Each row was made from one small tree. The marks that hang from a mark follow it in brackets, in the order of their numbers. Every link used is in the known rows. Write each row's tree.
Known rows:
q_136{q_259{q_250{q_599{q_747}} q_558{q_348}}}: [ 27  39 -50 -16  11  13 -32   3   8 -27  16 -11 -54  -3 -29  33  27 -11
 -28 -36  -3 -60  -8  17  19  68 -33  22  -8  15  17 -22  18  52]
q_730{q_250}: [ 13  -8  18  22 -13 -11  -2  11  26  33  -2 -17  -5 -13  -3  14  -5  20
 -17  31  45  45  20 -42 -22 -41  32 -21 -19  -2  -1  -9 -23  -4]
q_599{q_259{q_250}}: [ 64  21   2  42  16   0 -19 -10  32  32 -25 -32 -32   0 -14   8 -31   4
 -33  26  31  14  38 -59  34  -9  16   5  -5  21 -62   0   7  37]
q_805{q_730}: [ 23 -46  54  29   8 -24  44 -16  20  16  13  -9 -16  11  -7  32 -33  -2
   9  73   9  68  -8 -68  -6 -39  21  13 -30 -19 -18 -11 -26   3]
q_599{q_259 q_747{q_250{q_136}}}: [  6  -7 -46  29 -30  36   4 -44 -38  -1  11 -41   3   0  30 -34 -47  -3
   4  13 -33   7   0  13  20  14   8 -41  15 -24 -38  13   1 -30]
q_599{q_259{q_136 q_250 q_558} q_747}: [ 48  20 -48  65 -33   8 -54   5 -28  -8  13  37  18  34 -24 -22 -40 -11
 -31  15  19 -77  50 -37  27  69 -56   7  36  21  16  52   4  87]
q_136{q_250{q_599 q_747} q_259{q_558}}: [-31  14   6 -46  -8   6 -14  31  25   3 -13 -21 -22  -6  13  35  -8  -1
 -30  -4   0   5  30  -9  18  24  33  31  -8 -44  -4  11  20 -10]
q_730{q_250{q_599{q_259{q_136 q_558}} q_747}}: [-29  23  -7   1 -36   3  -4  61  32 -21  -5  57  16 -12 -13  -6   8  25
 -19 -51   8 -47  49  -2 -29  42 -51 -23  26 -14  23  52   1  13]
q_259{q_558{q_348} q_599{q_250{q_136} q_747}}: [ 10 -40 -37   2  12  -2  28 -21 -42 -23   6  38  55   3   6 -15  53 -26
  17 -38 -44 -65 -60  85 -19  16 -69  16  31  37  72  16 -24 -18]
q_599{q_747{q_250}}: [ 23  -4 -54  31 -26  15   5 -29 -30  24  22 -15 -20   6  16  -5 -42  -8
  -9  26  19  23  -5 -17  17  -2  11 -20 -15 -36  -7  -8 -16 -16]
q_747{q_250{q_136{q_259{q_599}}}}: [-19 -16  -4 -15  28 -14   7  -4  10   9 -17 -47   1  -8 -20 -34   5  33
  64  29 -22  42  25  40  11 -44  60  17  -8 -18   9  -3  14 -40]
q_250{q_136{q_259{q_558}} q_599 q_747}: [-65 -25   8 -54 -18 -17 -13  39 -25 -10 -15   6  14 -12   7  17   5  10
  10  -2 -36  -7  23  24 -12  37  -2  28  41 -21  30  14  13 -43]
q_259{q_250{q_136} q_599{q_747}}: [ 24 -32 -19 -15  -5 -45  46  17 -41  18 -13  17  54  30  -9 -24  32 -13
  23 -12   5 -19  25  29  -1   7 -20  -6  27  28  12   5 -13   4]
q_259{q_250{q_747}}: [ 31   5 -12  19  -7 -13  13  35   6  37 -18  10   8  21  10  21  -9 -10
 -38   7  41  24  16 -64   7   1   4 -18  -4 -19 -27 -18 -10   8]
q_747{q_250{q_136 q_599{q_259{q_558}}}}: [-76  -5 -23 -23 -12   1  24   3  -4 -30 -14  13  -3 -18   8 -19   9  64
  24 -22 -44 -24  34  25  33  -5  -6  23   5 -17  14  34  29 -21]
q_558{q_250 q_259}: [ 16  10  41  28  25  12 -21 -55  20  14  21 -40 -59   4  -7  16 -37   0
 -12  42  51  35 -16 -32  60 -58  57  20 -60  32 -46 -36  19  33]
q_599{q_250{q_136 q_747} q_259}: [ 10 -10   0  26 -11  40  14  -6 -18  13 -18 -31  26  -1  47 -22 -27 -16
 -19  -5 -35  27 -21   8 -10  -5   6 -47  36 -13 -65  21  -8 -51]
q_136{q_259}: [ 39  -5  31  23  15  -9 -60 -22  13  42 -12 -62 -46 -17 -24  13 -56  -8
  -3  84  25  53  19 -33   8 -13  54  28   0  -2 -17 -10   0 -11]
q_599{q_259}: [ 57  -8  25  43  16 -10 -35 -38  18  42 -29 -30 -40 -27 -13   5 -62  -9
 -18  58  17  26  25 -37  18 -14  11  19  12  14 -42  20  -5 -14]
q_599{q_250 q_259{q_558{q_348}} q_747}: [ 75  12 -55  62  12  60 -38 -65  -5 -21  15 -14 -27 -15   8  16 -30 -43
 -49 -11 -26 -57 -57  18   8  42 -60  -2  17  29  -9  13 -12  19]
q_747{q_250}: [ -4  -1 -13  30  -2  -3   7 -12   7  30  -4 -14 -27  -2   6  -3 -28  29
   9  45  28  45   7 -36  23 -47  44   4 -31 -38   2  -7  -3 -14]
q_250{q_136{q_259} q_599 q_747}: [-43 -13  29 -54 -14 -16   7  36 -16  15 -19 -29  -5 -16  11   2  -2  -2
  21  -1 -26  37   9  27 -21  14  25  -7  29 -30 -16  -4   5 -66]
q_136{q_259{q_599{q_250}}}: [ 58  -4  15  10  51  -2 -14 -12  32  31 -25 -55 -39  -5 -36  -6 -16  -4
  17  34  14  44   6  26   2 -41  43  25  -7  13 -22   3  -3 -17]
q_259{q_250{q_136 q_747} q_599}: [  0 -30   5 -23   7 -48  64  56 -13  22 -33  36  69  21   3 -13  49  -2
  19 -25   5   3  29   5 -12 -13 -14  -9  22   3   5   0  -9 -22]
q_348{q_558{q_250{q_599}}}: [-39  21  -7 -50  -2 -19 -14 -11 -29 -19  11  19 -42 -19  -9   6  -7  24
  18   7   9  23 -15   5  18 -46  15  38 -40  35  14 -19  14  20]
q_730{q_250{q_136{q_259{q_558}} q_599 q_747}}: [-75  -9  -3 -56 -35  11  -1  61   5 -32   2  -5  22 -13  11  19  33  33
  -5 -39 -26  -1  29  18 -37  28   8 -21  14 -24  19   0   7 -33]
q_348{q_250{q_136 q_747} q_558}: [-37  -1 -25 -36 -22   5 -40 -19 -78  -4 -11  24  45  13  45 -31 -18   3
  14   9 -30  30  -7 -33 -33   1  15 -15  16 -10  -3 -21 -17 -20]
q_805{q_730{q_250{q_136 q_599{q_259} q_747}}}: [-41 -16  41 -27 -23  24 106  37  40 -39  16 -19  13  -7  26  17  26  19
   1 -51 -42  44   0  -8 -47  -5   1 -75 -14 -36 -77  -6 -14 -36]
q_259{q_250{q_136 q_747} q_558}: [-43 -33 -21   0 -30 -17  15  50 -37  -4 -12  48  73  36  30  12  23  11
 -23  -3  -3 -20  22 -41   4  22 -19   2  25  -9  30   5   1  14]
q_558{q_259{q_136{q_250{q_747}} q_599} q_348}: [ 37  30  51   6  48  -5  13 -14  59  18  -8  12  12   7 -21 -23  29 -44
  17 -17  25 -38 -28  27  -1 -10   3  -1 -18   2  13   5   4   4]
q_136{q_259{q_250}}: [ 45  22   8  22  20   1 -47   7  26  33 -11 -60 -40   9 -25  14 -25   9
 -20  52  39  46  32 -53  25  -8  59  15 -20  -2 -33 -22  16  38]
q_730{q_250{q_136{q_259} q_599}}: [-52   7  36 -52 -16  -5   5  39  19   2  -2 -56 -14 -24  -3 -12  34  47
  18  -9  -8  46  25  29 -31 -19  58 -28  -5 -10  -5 -15  12 -33]

Write each row's tree:
[ 11  21   7  -1  24  27 -69 -77 -17 -23  30 -21 -56   0 -21  10 -54  -3
  -3  52  19  21 -30 -40  42 -44  45  37 -56  59 -29 -45  22  43]	q_348{q_558{q_250 q_259}}
[ 49  13 -35  54  23  59 -20 -31  26 -17  -8   5 -13 -24  21  28 -13 -32
 -54 -22 -22 -38 -53  -3  -2  25 -51   0  14   5 -23  12 -11  -7]	q_599{q_250{q_747} q_259{q_558{q_348}}}
[ 42  -2 -39  37  15 -11  -1  -7 -18 -13  15  73  39  14 -28 -29  33 -33
  22 -22  -5 -86 -38  70 -20  25 -83  21  31  30  97  41 -24  28]	q_259{q_136 q_558{q_348} q_599{q_250 q_747}}
[ 52  24 -22  53  29  10 -39 -24  44  -9 -13   5 -23 -15 -23  27   8   3
 -38   1   3 -52  -4 -41  34  20 -37  33  -5  39  -1  -2  17  65]	q_599{q_259{q_250 q_558{q_348}}}
[-39  -9   6   8   7 -17 -19 -34 -23  -4  -6  26  37  -2  29 -13  37  26
  17   2 -17 -19 -27  -8  -2  -9  -8  26   4   9  57  -8  -6  19]	q_259{q_558{q_348{q_250{q_136}}}}
[-38  -8   4 -26   3  -6  15   7   3 -27 -23  38  13 -45  14  13  32  -5
  -1 -52 -56 -57 -23  42 -13  41 -70  12  47   7  16  15   7 -42]	q_250{q_136 q_599{q_259{q_558{q_348}}} q_747}
[ -8  -2  10  34  30 -54   0   2  22 -16  14  77  32  -7 -36 -13  46   7
  43   0  22 -64 -16  48  16 -32 -49  65 -10  40 106  24  10  57]	q_259{q_136 q_558{q_250 q_348} q_599}
[ 34  29  -7  75  17  26 -49 -23  23 -12   3  22  -1 -10 -15 -25  -4   1
  -9  10 -12 -58 -29  14   1  13 -44  18  21  24  39  48   5  45]	q_599{q_250 q_259{q_136 q_558{q_348}}}
[ 22   7 -32  72 -36  12 -53 -29 -33 -25  42  28   7  12  -5 -17 -64 -19
 -20  24  10 -57  15   2  39  34 -45  15  19  26  20  51   8  71]	q_599{q_259{q_136 q_558{q_250}} q_747}
[ -4  61 -22 -51 -10  11 -69 -56 -62 -19  21  28 -44  33 -28 -55 -36   2
  31 -14  16 -38  10  -1   1  33  -6  -4 -11  29   2  -7   6  51]	q_348{q_250{q_599{q_747}} q_558{q_259{q_136}}}
[ -4 -44  57 -14  20  -6  59  15  51 -26  19 -57  22   1 -25   5  30  22
  45  24 -25  72  14   9 -42 -46  54 -20 -32  -7 -18 -21 -15  -6]	q_805{q_730{q_250{q_136{q_259{q_599}}}}}
[-37  30  36 -54  31  13  28 -32   9  -4 -10  -7 -19  -6  28 -16  53   3
  16 -68 -13  -7 -45  21  -6  -4   8 -31 -20  -5 -38 -50   9 -27]	q_558{q_259 q_348{q_250{q_136 q_599 q_747}}}
[-20 -15  37 -30 -23   3 105  51  52 -16  22   8 -12   4  14  47  28  12
 -11 -37  10  61  -5 -41 -50 -21   3 -55 -46 -51 -44 -29 -30 -21]	q_805{q_730{q_250{q_599 q_747}}}
[ 40  -7 -29  -2  31 -15 -24  36  26  -2 -26  15   8  14 -36  31   5 -10
 -17  -7  13 -18  50 -23  13  27 -12  41   5   5   7  -4  10  27]	q_136{q_259{q_250{q_747} q_558 q_599}}
[-67   5  22 -37  -5 -12  66  23  -5 -11  13  17  12 -26  45   9  68   2
  16 -59 -21   7 -65  62  -9 -27 -13 -23  -8  -9   4 -31   9 -32]	q_558{q_250{q_136 q_599 q_747} q_348}
[-11  13 -33 -17 -18  10 -35 -14 -21 -29  37 -22 -57  -4  -6  36 -27  -2
 -18  -5   4 -15   7  28  42  25   0  36 -18   7   3  -8  24  33]	q_136{q_259{q_558{q_250{q_599{q_747}}}}}
[-42  10  27 -57   2  -5  50  33   1   3 -16   4  -1  30   6  -1  43  13
   0 -48  10  -1  15 -10  15   6  15 -26 -10   1 -47 -31  24  -9]	q_558{q_259{q_250{q_136 q_599 q_747}}}
[-32  -6  15  17  -6   3  29  -5 -13  -3  23   1  34 -15  53   9  35 -17
   0 -12 -15  18 -76  26  -6 -31  -1 -28  -5  -6   5 -31  -5 -20]	q_558{q_250{q_136 q_747} q_348}
[ 42   2  24 -19  30  -7  -3   5  42  36 -26 -52  -6  -6  -5  15 -19 -36
  -7  23  15  41  24   2   5 -16  53  12 -11 -29 -33   1  -2 -32]	q_136{q_250{q_747} q_259{q_599}}
[ 10  29 -12  71  -4  22 -39 -10  17 -29  27  42  10 -16   9   3 -10 -23
 -21 -11  -4 -61 -33   4  17  19 -57   9   9   7  22  25  13  50]	q_599{q_259{q_136 q_558{q_250{q_747} q_348}}}
[ 61 -16 -48  15  21  18 -36 -27 -14  -9   2 -19 -17  12 -32   8 -29 -29
  -9  11  -8 -21   5  40   7  23 -14  33  17  23  17  19 -13   6]	q_136{q_259{q_558 q_599{q_250 q_747}}}
[  7  55  34 -20   9  15   7 -30  21   6  31 -10 -37  11 -11 -26  19 -30
   7 -23  24 -50 -32  37  15  28   2 -15 -22   3  12   0  15  28]	q_558{q_259{q_136{q_250{q_599{q_747}}}} q_348}
[  1 -38  23  15  10 -81 -14  24  -6  24 -23  91  45   8 -53 -22   5  10
  46  41  27 -47  53   9  -2 -10 -44  76  35  26 110  63  -9  19]	q_259{q_136 q_558 q_599}
[ 13 -30  24  23 -21  19  70  23  46  -7  31  -6   9  10  22  49  -8  -7
 -29   9  15  73 -14 -73 -47 -23  16 -58 -45 -50 -45 -29 -42  -4]	q_805{q_730{q_250{q_747}}}
[-68 -16  40 -49 -32 -33  53  47   4  12 -11   1  23 -15  10 -12  55  54
  22 -23   7  32  21  22 -34 -35  26 -30  -3  -3  20   0  -5 -36]	q_730{q_250{q_136 q_599}}
[-51  -5   5 -54 -23 -34  70  74 -18  17 -25  30  32  22  25  -2  56  20
   4 -45   2  12  21   2  -7   5  -4 -28  16 -21 -11  -8  10 -21]	q_259{q_250{q_136 q_599 q_747}}
[-18 -14   7 -47 -25 -11 -10  -2 -47  14   3 -46 -19  -8  -2 -13 -15  -9
  24  12 -24  16  10  48 -10  34  17  -5  32  -4  -4   2   2 -41]	q_250{q_136{q_259} q_599{q_747}}
[ 43  10 -69 -25  30  32 -37 -83 -30 -30  14  -2 -47   8 -46 -18 -43 -22
  27   6  -8 -22 -10  10  19   0  -1  23 -34  32  -5 -31   3   0]	q_348{q_558{q_259{q_599{q_747{q_250}}}}}
[-34 -28  13  -3 -44   2  31  40 -10  15  -1   1  62  -1  39   0  16   9
 -11  -8   0  38   1 -15 -52 -14  18 -63  15 -26  -1  -7 -26 -49]	q_730{q_250{q_136 q_747}}
[-19 -25   5   7 -21  14  36  21 -35  24  -7   0  47  19  51 -15   0  -8
  -6   5 -13  41 -32   7 -23 -20  13 -43  26 -26 -15   7 -21 -54]	q_599{q_250{q_136 q_747}}
[  6  50  -5  -5   6  25 -88 -45 -36  -6   7  29  -9  35  -8 -43 -54  -9
  12  19  20  -3   2 -59  -8  15  16 -10 -11   6  -8 -16   2  39]	q_348{q_250{q_747} q_558{q_259{q_136}}}
